Known rows, with every way that one mark hangs from another
{j_798 j_25 j_409}: [ -1 -12 -18  63   6  60  49  -1 -67  -3   0 -63 -51  82 -30  66 -28 -23
  21  13 -46  38 -27 -13  53]
{j_143 {j_935 j_900}}: [-11   7  12   0   6   9   1  19  14   7  25 -14   4  28 -33  -8   7 -26
  -4 -12 -21 -19 -47  -5  16]
{j_596 {j_143 {j_935 j_894 j_900}}}: [ -3  -2  10 -34 -17 -38   8  35   9 -19  -1  23   8   4  20 -37   5 -15
   2  -6  -1  -7  -2   1 -21]
{j_596 {j_143 j_935}}: [ 15  -8   8  10   9  20 -12  14  15 -25   7  10 -33  27 -11 -27   7 -13
  60  15 -47 -13 -17   0   7]
{j_596 j_143}: [ 14 -13  -1  17  18   5  11  -3  24 -30  24   8 -55  57 -16  10   2 -20
  43  13 -47   5  -4 -15  37]
{j_143 j_596 {j_935 j_894}}: [  0  29  -5  16 -40  -2 -13  24 -10  -4 -14   4  22 -15  -6 -49   0  24
  17  11 -18 -13 -36  -8 -15]
{j_143 j_596 j_935}: [  4  15  -5  31 -13  44 -22  14   8  -4   1 -14  12  -3 -29 -38   4  19
  34  19 -36 -23 -52  -4   2]
{j_935 {j_143 j_596} j_894}: [ 23  17 -17  -9 -38 -34  19  17   7  -7 -15  12 -16  -1  15 -18  -1  36
 -15  22  11 -11  -4 -21   7]
{j_479 {j_596 {j_143 {j_935 j_894}}}}: [ 26   4  11 -18 -32 -15  -4  -2   6 -35 -27  33  -1 -26  29 -41 -17  41
  57   6  -3 -10   8  -3 -13]
{j_121 {j_544 j_894}}: [-12  38  30  50  -1 -13  -2 -90  25 -32  20  30 -31  59 -21   4 -19 -39
  21  15 -42  25 -22   2  79]
{j_544 j_121}: [ 21  20   9  46  25  -3  17 -11  14 -16  38  10 -34  55 -50  38 -14 -34
  17  -1 -50  14 -23 -17  63]
{j_544 j_121 j_894}: [ 15  22  27  49   6 -25   9 -46  25 -38  29  33 -50  39 -25  22  -9 -51
   6  10 -47  27 -20   2  70]
{j_935 j_143 j_894}: [ 24  16 -11  -8 -21 -60  35   8   5   2   1  16 -53  40   6  10   0   5
 -11   0  -9  -4  -4 -28  28]
{j_935 j_894 {j_900 {j_479 {j_596 j_143}} j_818}}: [-13 -24   0 -46  -3 -31   4 -12   8   3 -11  18  28 -35  40  11  -1   2
 -37 -13  44  19  67  12 -38]
{j_25 j_798}: [  8   2  16  51  14  25   6 -17 -34 -26  29 -28 -56  55 -20  28   7 -40
  37 -11 -41  27 -44 -17  54]
{j_409 {j_798 j_25}}: [  6   0 -18  67  26  50  30  -7 -42  -1   6 -77 -66  68 -43  73 -36 -30
  31  27 -56  46 -31 -23  68]
{j_143 j_596 {j_935 j_894 {j_900 j_479}}}: [-19  15 -11 -27 -35 -20 -24  46  -5  21 -24   7  71 -33   2 -30  16  16
 -24  10  23  -1 -10   4 -56]
{j_25 j_798 j_894}: [  8   7  43  58  -8  36  10 -25 -46  -7   9 -64 -62  38  -8  19   1 -50
  44 -16 -21  33 -40   0  77]
{j_143 j_596}: [  3  10 -12  39  -5  31   1  -3  15 -13  20 -14  -9  30 -38  -3   3   4
  19  20 -34  -7 -38 -17  32]
{j_143 j_935}: [  6  18   6  31   5  22  -5   8   4   3  17 -10 -24  38 -39 -10   5 -16
  36  -2 -51 -16 -53 -10  24]
{j_900 j_479 j_818 j_935}: [-28 -14 -22  28  52  10 -29   4 -20  30  17   2  18  26 -33  36  26 -37
 -16 -11 -15  17  14  16 -22]
{j_935 j_894}: [  1  27  -5  26 -14 -43  28   1  -7  -6  17   7 -38  59 -24  17  -6 -17
   6  -9 -33   9 -21 -31  37]
{j_479 {j_596 j_143} j_900}: [ 21   0  25 -20   6  24   4 -41  47 -25  18   8 -29 -23   0  -2 -16  43
  56   1  -2 -35   7 -14  29]
{j_25 {j_798 j_409}}: [ -6 -14  13  62  17  59  20  -9 -72 -35  14 -52 -66  73  -8  34  -4 -40
  38  -5 -29  50 -38 -10  56]
{j_596 {j_143 {j_935 j_894 {j_900 j_479 j_818}}}}: [-21 -15   4 -43   8 -30 -14  29  -2  21 -13  12  30 -28  30 -23  18 -37
 -36 -12  17  10  38  27 -64]

Rows
[-24   7 -12  28  20 -29   2   4 -28  11  19   8   5  25 -12   7   8 -35
 -32 -27 -11  11   1   1 -11]
{j_900 j_818 {j_935 j_894}}
[ -3 -27  25 -28  14  38  -8 -15  28  -7   7  -5  19 -44  23 -32  -7  -2
  -7 -12  17 -23  16  24 -20]
{j_479 {j_596 {j_143 {j_935 {j_900 j_818}}}}}
[  2  12  10  -2  16  20 -17 -25  20  -2  19  12  21 -26 -28   9  -8  44
  33 -18  10 -37 -20 -11  13]
{j_479 j_596 {j_900 j_935}}
[   3    6    9   73    4   61   35  -19  -54   15  -12 -112  -71   54
  -28   63  -42  -43   36   17  -33   51  -26   -7   91]
{j_409 {j_798 {j_25 j_894}}}
[ -6  -6 -12  18  22  27 -10 -39   4  24   9 -11  -1   1 -20  39  -2   4
  -1  -7  -4  11  17  -2   6]
{j_900 {j_479 j_596} j_818}
[ -8  -8 -37 -20   2 -27 -28  29 -21  30 -34  21  50 -49  32 -11  24  19
 -51  12  42   9  45  22 -72]
{j_900 j_479 j_818 {j_935 {j_143 j_596} j_894}}
[-24  10  14  16  48  26 -10 -16   6  30  43 -14   2  -4 -38   7   9 -23
 -20 -33  -6 -28 -15   6   4]
{j_479 {j_900 j_818 j_935}}
[ -3  -9  23 -39 -11  -9   3  -7  11  -7 -11  10  28 -56  45 -45 -13   6
 -22 -20  34 -14  28  18 -36]
{j_479 {j_596 {j_143 {j_935 j_894 {j_900 j_818}}}}}
[-35   9  -4 -21 -15  -4 -23  31 -10  43 -15  -9  75 -53   9 -34  17  -5
 -62  -7  30  -1   7  22 -69]
{j_143 j_596 {j_935 j_894 {j_900 j_479 j_818}}}
[ 18 -21 -10 -11   7  11 -14 -18  20 -24 -11  24 -10   5   2  26  -1  30
  55  22 -11  11  32  -6   3]
{j_900 {j_479 {j_596 j_143}}}
[  0 -17  15 -22   8  10  -3  23  27 -19  14   8  -1  15  -4 -26  10 -25
  18   4 -18 -15 -17   7  -3]
{j_596 {j_143 {j_935 j_900}}}
[-21   3   7 -32 -12 -15 -14   0  -7  39 -17   3  59 -52  18  -6  -1   9
 -45 -26  42   0  21  14 -51]
{j_143 {j_935 j_894 {j_900 {j_479 j_596} j_818}}}
[ 15 -10 -27   2   4  10 -17  30  10 -13  -6  17  16  -7  -3 -15  15  32
  -2  27   8 -20 -11   4 -10]
{j_900 {j_935 {j_143 j_596}}}
[ -2  -3   9  65 -15  74  56  -9 -78  18 -20 -97 -57  65 -14  54 -33 -34
  31   1 -20  44 -24   1  75]
{j_798 {j_25 j_894} j_409}
[ -8  10   0 -41 -31 -32 -11  15  -5  17 -25  17  55 -34  11  -4   0  32
  -6 -11  33  -1   3  -1 -40]
{j_143 {j_935 j_894 {j_900 {j_479 j_596}}}}
[  6   0 -42 -26 -17 -47 -26  45 -16   9 -40  39  46 -27  23  -7  25  46
 -16  28  32   4  26   5 -58]
{j_900 j_479 {j_935 {j_143 j_596} j_894}}
[ 13   7   7  -6 -17 -26   1  22   0 -24 -10  23 -24  16  15 -36   1  -1
  43   7 -29  -3  -7  -5 -10]
{j_596 {j_143 {j_935 j_894}}}
[  8  13  11 -43   1 -26   1 -24  10  25  -7  18  17 -77  37 -10  -9  47
 -37 -29  63 -38  30   3 -28]
{j_479 j_596 {j_900 j_818 {j_935 j_143 j_894}}}
[  6 -28  -6  -5  28  26 -14 -32  15   0  -3   7  -9 -15  11  22   1   5
  19   6  -2  13  49  11  -9]
{j_900 {j_479 {j_596 j_143}} j_818}
[  3 -16 -23   9  23  26 -17  12   5  10   0  -4  19 -25   5 -18  16   9
 -36  12  16 -19   7  18 -23]
{j_900 j_818 {j_935 {j_143 j_596}}}
[ -5   1  -3 -32 -20 -29  24  10  15  18   0  -9  17 -32  28 -24   3  -3
 -91  -5  47 -13  17   1 -17]
{j_935 {j_143 j_596} j_894 {j_900 j_818}}
[ -6  -2  19 -31  13 -11 -11 -27   9  -7   0  27  23 -69  34 -23  -8  32
   3 -26  43 -22  44  13 -35]
{j_479 {j_596 j_143} {j_900 j_818 {j_935 j_894}}}
[-31  -5   5  -7  28  18 -20  14   3  48  15 -20  27  -3 -24   7  20 -49
 -44 -18  -4  -4  -9  20 -28]
{j_143 {j_935 {j_900 j_479 j_818}}}
[  1 -16  -5 -54 -21 -48   6   1  12 -19 -18  36  25 -15  33  17   1  25
   1   2  35  18  50  -4 -24]
{j_935 j_894 {j_900 {j_479 {j_596 j_143}}}}
[  9   9  -9 -40 -40 -45  27  28  22  -2  -6   8  12 -12  24 -18   3  21
 -56  11  38 -14  -2 -15  -3]
{j_935 {j_143 j_596} j_894 j_900}
[  4 -10 -26 -33   6 -42 -16  -3 -18  26 -33  34  32 -49  38  15   6  36
 -35  -9  53   7  56  14 -53]
{j_900 {j_479 j_596} j_818 {j_935 j_143 j_894}}
[  2  -6  -7 -59 -14 -49  16 -11   8  34 -19  13  22 -43  43  25  -1  17
 -76 -18  67   3  51   3 -27]
{j_935 j_143 j_894 {j_900 {j_479 j_596} j_818}}
[ 14   5 -29 -11 -24 -40  -4  35  -7 -12 -23  30  25 -17  22 -27  10  41
 -15  19  23 -11   4  -2 -27]
{j_900 {j_935 {j_143 j_596} j_894}}
[ 12 -20  18 -35  -4  22  -7   3  30 -28  -2  11  16 -23  15 -27  -7  19
  30   6   7 -24  -3   8  -8]
{j_479 {j_596 {j_143 {j_935 j_900}}}}
[ 11   6  -4 -24   4  13 -20  13  28   7   2   9  24 -48  -5 -25  13  50
  -3  14  26 -53 -13   0 -14]
{j_479 {j_900 {j_935 {j_143 j_596}}}}
[-10 -37   3 -34  23  17  -6 -22  26   4   5   3  19 -25  15  23   4  -7
 -22  -1  26   8  51  17 -19]
{j_935 {j_900 {j_479 {j_596 j_143}} j_818}}
